Known rows, with every step that occurs:
T -> S: [-0.29 -1.44  1.17 -2.22 -0.90 -1.07 -0.39  1.84 -0.84  1.11 -1.33 -0.04
  0.54  0.01  0.27  2.98  0.37  1.52 -2.09 -0.82  0.79  0.72 -0.22  3.91
 -0.73]
T -> W -> M: [-0.92 -1.56  1.65 -2.04 -1.35 -1.28 -0.26  1.87 -1.27  1.57 -1.80  0.24
 -0.86  1.25  0.42  3.76  0.67  1.63  1.23  1.23  1.06  1.14 -0.16  1.23
 -1.25]
M -> L -> T: [-3.28 -2.29  1.62 -1.69  1.00 -2.33 -0.18  2.35 -1.73  1.50 -2.01 -0.41
  0.59  0.10  0.59  3.58  0.50  1.43  1.10  1.38  0.99  0.78 -0.21  2.43
 -0.68]
L -> T -> W: [-0.26 -1.59  1.96 -1.56 -0.01 -1.27 -0.26  1.99 -3.25  1.51 -2.04 -0.57
 -1.52  0.80  1.33  3.95  0.82  3.88  1.07 -0.58  0.68  1.38 -0.32  1.64
 -0.65]
S -> E -> W: [-2.15 -0.51  1.36 -1.12 -0.87 -1.34 -0.36  1.58 -0.70  1.72 -1.96 -0.44
  0.40  0.05 -2.34  3.55  0.90  2.17  1.54  0.29  0.79  0.38 -0.55  1.90
 -0.75]
E -> W -> Z -> S -> U: [-3.38  1.17  1.63 -2.50  0.03 -1.17  1.31  1.11 -0.25  1.34 -1.57  0.39
  0.89  0.17 -4.89  3.10  1.07  3.02 -1.41 -1.91  0.76  0.84 -0.03  1.97
  0.04]
S -> E: [ 0.80 -0.76  1.12 -1.07 -0.61 -1.19 -0.36  1.63 -1.12  1.58 -1.88 -0.46
  0.34  0.05  0.30  3.36  1.00  1.46  1.08 -0.55  0.91  0.36 -0.34  1.86
 -0.84]
W -> M -> L -> T -> S: [-2.59 -2.33  2.11 -2.58  0.40 -2.08 -0.15  2.48 -1.90  0.89 -1.47 -0.26
  1.20  0.06 -0.02  3.28  0.26 -0.76 -1.52  2.88  1.35  0.73 -0.24  4.12
 -1.56]
T -> S -> E -> W: [-1.39 -0.63  1.52 -1.75 -1.43 -1.00 -0.49  1.74 -1.10  1.31 -1.68 -0.45
  0.45 -0.10 -2.34  3.17  0.52  2.22 -1.75 -0.04  0.64  0.54 -0.70  3.55
 -0.91]
E -> W -> M -> L: [-6.83 -1.92  1.44 -2.29 -0.74 -2.29 -0.30  2.16  0.57  1.58 -1.77  0.45
  1.19  0.59 -2.86  3.49  0.37  0.01  1.74  3.92  1.37  0.62 -0.24  2.01
 -1.30]
W -> Z -> S -> E -> L -> T: [ 1.48 -1.44  1.90 -1.27  1.64 -1.35  1.67  0.29 -3.45  1.10 -1.83  1.31
  0.52 -0.07 -1.55  3.61  1.04  2.29 -0.57  2.11  0.90  0.85 -0.38  2.43
 -0.20]
E -> L -> T -> W -> M -> S: [ 1.61 -1.86  2.39 -1.33 -0.31 -1.58 -0.35  0.97 -2.20  0.98 -0.76 -0.33
 -0.68  0.79  1.02  4.60  0.54  1.50  0.56  7.06  1.07  1.28 -0.38  2.33
 -1.08]
E -> W -> T -> S -> U: [-2.53  1.17  1.56 -2.38 -1.20 -1.06 -0.08  1.96 -0.08  1.07 -1.66 -1.52
  1.00  0.30 -0.04  2.76  0.42  3.77 -2.17 -1.79  0.85  0.54 -0.36  2.24
 -2.00]
T -> W: [-0.84 -1.64  1.16 -1.90 -1.37 -1.16 -0.55  1.81 -1.46  1.58 -2.09  0.14
 -1.52  1.03  1.01  3.68  0.73  3.85  0.73 -0.61  0.53  1.19 -0.18  1.30
 -0.57]
S -> E -> L -> T -> W: [ 1.02 -1.66  2.43 -1.28 -0.16 -1.27 -0.38  0.79 -3.67  1.43 -2.44 -0.99
 -1.63  0.44  1.50  4.13  1.10  3.79  1.84  3.17  0.72  1.07 -0.70  1.32
 -0.74]
S -> E -> W -> M -> L -> U: [-5.26 -1.30  1.31 -2.05 -1.28 -2.36 -0.57  2.05  0.46  1.70 -2.02  1.93
  0.88  0.35 -2.50  4.00  0.78 -0.03  1.80  3.81 -0.77  0.34 -0.64  1.08
 -1.44]
L -> T -> S -> E: [ 2.13 -0.90  2.11 -1.38  0.23 -1.17 -0.36  1.93 -3.17  1.01 -1.65 -1.18
  0.36 -0.37  0.55  3.37  0.73  1.49 -1.87 -0.78  0.86  0.69 -0.60  3.86
 -1.05]
T -> W -> Z: [-0.46 -1.47  0.79 -2.11 -0.56 -1.19  1.29  1.18 -1.83  1.51 -1.90  2.41
 -1.38  1.23 -1.47  3.86  0.83  4.68  1.05 -0.44  0.43  1.01 -0.01  1.20
 -0.02]
T -> S -> U: [-0.26  0.96  1.95 -2.61 -0.91 -0.88 -0.68  1.82 -0.13  0.90 -1.47 -1.93
  0.70 -0.03  0.01  2.71  0.77  1.59 -2.26 -1.72  0.73  0.60 -0.24  3.38
 -0.83]
M -> S -> U: [ 1.55  1.29  1.46 -1.32 -0.70 -1.24 -0.81  1.70  0.81  1.09 -0.38 -1.93
  0.82 -0.02  0.03  3.61  0.81  1.48 -0.78  0.48  0.80  0.49  0.01  2.36
 -0.52]
L -> T -> S -> E -> W: [-0.77 -0.59  2.29 -1.38 -0.07 -1.15 -0.34  1.95 -2.88  1.25 -1.65 -1.07
  0.47 -0.41 -1.99  3.43  0.70  2.22 -1.49  0.01  0.80  0.64 -0.85  3.98
 -1.03]

Rows:
[ 0.85 -1.76  1.18 -2.04 -0.71 -1.14  1.20  0.20 -2.75  1.13 -2.12  2.09
 -1.43  0.91 -1.07  3.74  1.02  4.62 -1.23  1.77  0.39  1.27 -0.16  1.16
 -0.10] => T -> W -> Z -> S -> E -> L
[-0.35 -1.73  0.82 -2.27 -0.67 -1.12  1.25  1.35 -2.18  1.26 -1.76  2.46
 -1.34  1.20 -1.31  3.49  0.72  4.63 -2.09 -1.94  0.48  1.40  0.16  1.61
  0.12] => T -> W -> Z -> S
[-3.36 -1.27  0.84 -2.01  0.05 -1.32  1.59  1.14 -0.93  1.41 -1.48  2.51
  0.79  0.30 -4.60  3.38  0.49  3.01 -1.32 -0.86  0.72  1.05  0.09  2.52
  0.13] => E -> W -> Z -> S
[-2.14 -0.77  1.75 -1.52 -1.04 -1.31 -0.28  1.62 -0.86  1.44 -1.47 -0.32
  1.01  0.02 -2.86  3.35  0.78 -0.05 -0.99  0.57  1.39  0.79 -0.51  2.04
 -1.31] => Z -> S -> E -> W -> M
[ 0.33 -1.38  1.53 -1.21 -0.33 -1.28 -0.35  0.65 -0.92  1.47 -2.11 -0.37
  0.40 -0.10  0.54  3.50  0.99  1.46  1.84  3.41  0.90  0.48 -0.60  1.82
 -0.79] => S -> E -> L
[-5.20 -1.49  1.51 -1.79 -0.83 -2.26 -0.39  2.10  0.00  1.58 -1.91 -0.04
  1.05  0.35 -2.91  3.59  0.70 -0.05  1.71  3.90  1.29  0.37 -0.50  1.55
 -1.51] => S -> E -> W -> M -> L
[-0.79  0.79  1.82 -2.19 -0.45 -1.00 -0.48  1.68 -0.23  1.14 -1.60 -1.94
  0.77  0.00  0.12  2.77  0.95  1.49 -2.09 -2.97  0.85  0.89 -0.07  1.98
 -0.52] => Z -> S -> U
[-0.74 -2.05  2.74 -1.93  0.04 -1.49 -0.04  1.01 -2.82  1.37 -2.02 -0.43
 -0.86  0.78  1.09  4.12  0.66  1.59  2.22  5.10  1.22  1.20 -0.56  1.71
 -1.24] => E -> L -> T -> W -> M
[-1.72 -0.41  1.03 -1.42 -0.14 -1.32  1.44  1.17 -1.21  1.66 -1.91  1.85
  0.57  0.35 -4.83  3.71  1.03  3.00  1.75  0.52  0.79  0.37 -0.30  1.86
 -0.30] => S -> E -> W -> Z
[-3.98 -2.28  1.17 -2.26 -0.36 -2.26 -0.33  2.12  0.15  1.34 -1.73  0.45
  1.12  0.54 -0.38  3.37  0.45 -0.74  1.36  3.15  1.33  0.58 -0.05  1.99
 -1.28] => W -> M -> L
[ 0.26 -1.18  1.28 -1.36 -0.85 -1.45 -0.38  0.67 -0.33  1.61 -2.12  1.60
  0.37 -0.12  0.99  3.92  0.99  1.48  1.88  3.23 -1.24  0.34 -0.69  1.26
 -0.80] => S -> E -> L -> U
[-3.40 -2.22  1.94 -1.90  0.97 -2.35 -0.12  2.32 -1.49  1.35 -1.87 -0.20
  1.13  0.29 -0.07  3.63  0.47 -0.72  1.66  3.23  1.50  0.66 -0.25  2.36
 -1.35] => W -> M -> L -> T
[ 1.35 -0.96  0.84 -1.44  0.14 -1.19  1.36  1.10 -1.91  1.15 -1.64  1.85
  0.52  0.18 -2.14  3.23  0.97  2.27 -1.64 -1.87  0.71  0.71 -0.02  2.06
 -0.12] => W -> Z -> S -> E
[-3.29 -1.12  0.71 -1.22 -0.62 -1.35  0.24  1.81 -0.39  1.66 -1.79  0.41
  0.71  0.55  0.12  3.31  0.28  3.71  1.17 -0.37  1.06  0.67 -0.25  1.06
 -1.81] => E -> W -> T
[ 1.64 -1.49  1.07 -1.52 -0.87 -1.15  0.10  0.96 -1.51  0.93 -1.79  0.00
  0.52  0.31  2.95  2.92  0.40  2.92 -1.61  2.23  0.89  0.46 -0.51  2.38
 -2.02] => W -> T -> S -> E -> L
[ 3.15 -0.41  1.24 -0.64 -0.97 -1.47 -0.65  1.70 -0.24  1.05 -0.26 -0.34
  1.09  0.19 -0.34  3.90  0.78 -0.76 -0.07  3.19  1.28  0.33 -0.26  2.38
 -1.22] => W -> M -> S -> E
[ 0.45  0.91  1.39 -2.27 -0.86 -0.95 -0.08  1.98 -0.34  0.92 -1.47 -1.53
  0.86  0.46  2.59  2.55  0.47  3.01 -2.53 -2.52  0.95  0.45 -0.16  2.15
 -2.06] => W -> T -> S -> U
[-0.11 -1.99  2.27 -2.06  0.61 -1.37 -0.05  1.02 -2.41  0.91 -1.63 -0.70
  0.70 -0.37  0.91  3.50  0.40  1.44 -1.09  3.15  0.87  0.80 -0.47  4.37
 -0.82] => E -> L -> T -> S
[-1.57 -0.59  0.84 -0.77 -0.78 -1.31  0.20  1.80 -1.02  1.71 -1.96 -0.03
  0.52  0.46  0.10  3.36  0.65  3.71  1.20 -0.46  0.94  0.35 -0.49  0.67
 -1.97] => S -> E -> W -> T
[-5.01 -1.75  1.57 -1.99 -0.96 -2.22 -0.45  2.06 -0.46  1.35 -1.76  0.06
  1.02  0.20 -2.88  3.25  0.63 -0.07 -1.27  2.32  1.30  0.71 -0.45  1.94
 -1.39] => Z -> S -> E -> W -> M -> L
[-0.76 -1.89  1.85 -1.89  0.25 -2.09 -0.62  2.34 -2.65  0.90 -1.92 -0.85
  0.35 -0.21  0.52  3.23  0.64  1.48 -1.93  0.94  0.89  0.66 -0.60  3.75
 -0.91] => M -> L -> T -> S -> E
[ 2.78 -1.18  1.16 -0.66 -0.77 -1.56 -0.56  0.68 -0.29  0.99 -0.64 -0.34
  0.45 -0.10  0.48  3.90  0.73  1.44  0.11  5.15  0.74  0.41 -0.50  2.44
 -0.45] => M -> S -> E -> L
[ 0.96 -1.28  2.43 -0.81  0.90 -1.44 -0.11  0.77 -2.67  1.41 -2.08 -1.13
  0.41 -0.26  0.88  3.76  0.99  1.50  2.18  3.38  0.99  0.54 -0.71  2.16
 -0.92] => S -> E -> L -> T
[ 1.54 -0.96  1.36 -1.73 -1.03 -0.99 -0.51  1.86 -1.44  1.05 -1.57 -0.51
  0.39 -0.11  0.25  3.04  0.62  1.49 -2.16 -0.91  0.77  0.50 -0.40  3.46
 -0.89] => T -> S -> E
[-0.99 -0.57  1.21 -1.99 -0.62 -1.10  1.28  1.20 -1.50  1.20 -1.62  1.88
  0.54  0.19 -4.79  3.35  0.73  3.10 -1.37  0.22  0.54  0.49 -0.44  3.39
 -0.39] => T -> S -> E -> W -> Z
[ 1.52 -1.28  1.22 -1.44 -1.83 -1.35 -0.70  1.76 -0.68  1.00 -0.45  0.25
 -0.77  1.18  0.37  4.21  0.46  1.57 -0.54  3.04  0.87  1.04 -0.16  1.90
 -0.96] => T -> W -> M -> S
[ 2.05 -0.97  0.75 -1.42 -1.05 -1.09 -0.06  1.99 -1.65  1.00 -1.72 -0.08
  0.55  0.30  2.67  2.85  0.45  2.99 -2.43 -1.65  0.92  0.39 -0.33  2.27
 -2.10] => W -> T -> S -> E
[-0.38 -0.57  1.99 -1.70  0.70 -1.21  1.45  1.44 -3.33  1.17 -1.64  1.28
  0.63 -0.17 -4.45  3.61  0.76  3.03 -1.20  0.37  0.66  0.56 -0.62  3.87
 -0.45] => L -> T -> S -> E -> W -> Z
[ 1.54  1.17  2.06 -1.97 -1.83 -1.31 -0.97  1.85  0.05  0.97 -0.49 -1.71
 -0.64  1.10  0.10  4.02  0.92  1.61 -0.53  2.09  0.92  0.95 -0.14  1.23
 -1.09] => T -> W -> M -> S -> U
[-0.94 -0.54  2.78 -1.65 -0.22 -1.11 -0.15  2.01 -2.63  1.19 -1.52 -1.06
  1.09 -0.21 -2.53  3.55  0.70 -0.02 -1.04  1.96  1.26  0.62 -0.92  3.83
 -1.69] => L -> T -> S -> E -> W -> M
[ 2.69 -1.07  1.62 -0.84 -0.78 -1.59 -0.48  0.59 -0.03  0.95 -0.39 -0.24
  1.14  0.01 -0.08  4.00  0.73 -0.88  0.64  6.92  1.34  0.29 -0.45  2.44
 -1.17] => W -> M -> S -> E -> L
[ 0.96 -1.34  1.39 -2.10 -1.29 -1.27 -0.63  0.82 -0.72  1.12 -1.78  1.59
  0.41 -0.32  0.85  3.55  0.76  1.45 -1.36  2.94 -1.40  0.49 -0.68  3.00
 -0.83] => T -> S -> E -> L -> U
[-3.23 -2.57  1.59 -2.09 -0.04 -2.24 -0.49  2.34 -2.73  1.52 -2.35 -0.25
 -1.56  0.91  1.26  3.98  0.63  3.77  0.82  1.15  0.61  1.27 -0.25  1.41
 -0.62] => M -> L -> T -> W
[ 1.17 -1.90  2.41 -1.50 -0.17 -1.33 -0.38  0.90 -4.01  1.22 -2.14 -0.84
 -1.63  0.43  1.69  3.80  0.96  3.81 -1.13  1.62  0.63  1.50 -0.65  1.54
 -0.65] => Z -> S -> E -> L -> T -> W
[-0.02  0.38  3.02 -2.46  0.50 -1.11 -0.34  1.00 -1.70  0.83 -1.74 -2.63
  0.77 -0.40  0.66  3.18  0.85  1.62 -1.22  2.13  0.88  0.61 -0.59  3.87
 -0.87] => E -> L -> T -> S -> U
[ 2.12 -1.31  2.10 -1.20 -0.45 -1.48 -0.47  2.06 -2.37  1.04 -0.45 -0.41
 -0.84  0.82  0.74  4.42  0.57  1.62 -0.25  3.17  0.96  1.28 -0.21  2.30
 -1.04] => L -> T -> W -> M -> S
[ 0.25  0.70  2.32 -2.48  0.63 -1.11  1.21  1.46 -3.28  1.06 -1.90 -0.13
 -1.18  0.89 -1.26  3.60  1.27  4.70 -1.75 -2.84  0.55  1.48 -0.10  1.33
  0.00] => L -> T -> W -> Z -> S -> U
[ 2.12  1.17  2.83 -1.58 -0.44 -1.38 -0.82  1.96 -1.75  0.97 -0.53 -2.40
 -0.65  0.81  0.55  4.30  1.08  1.62 -0.33  2.14  1.03  1.02 -0.37  1.78
 -1.11] => L -> T -> W -> M -> S -> U
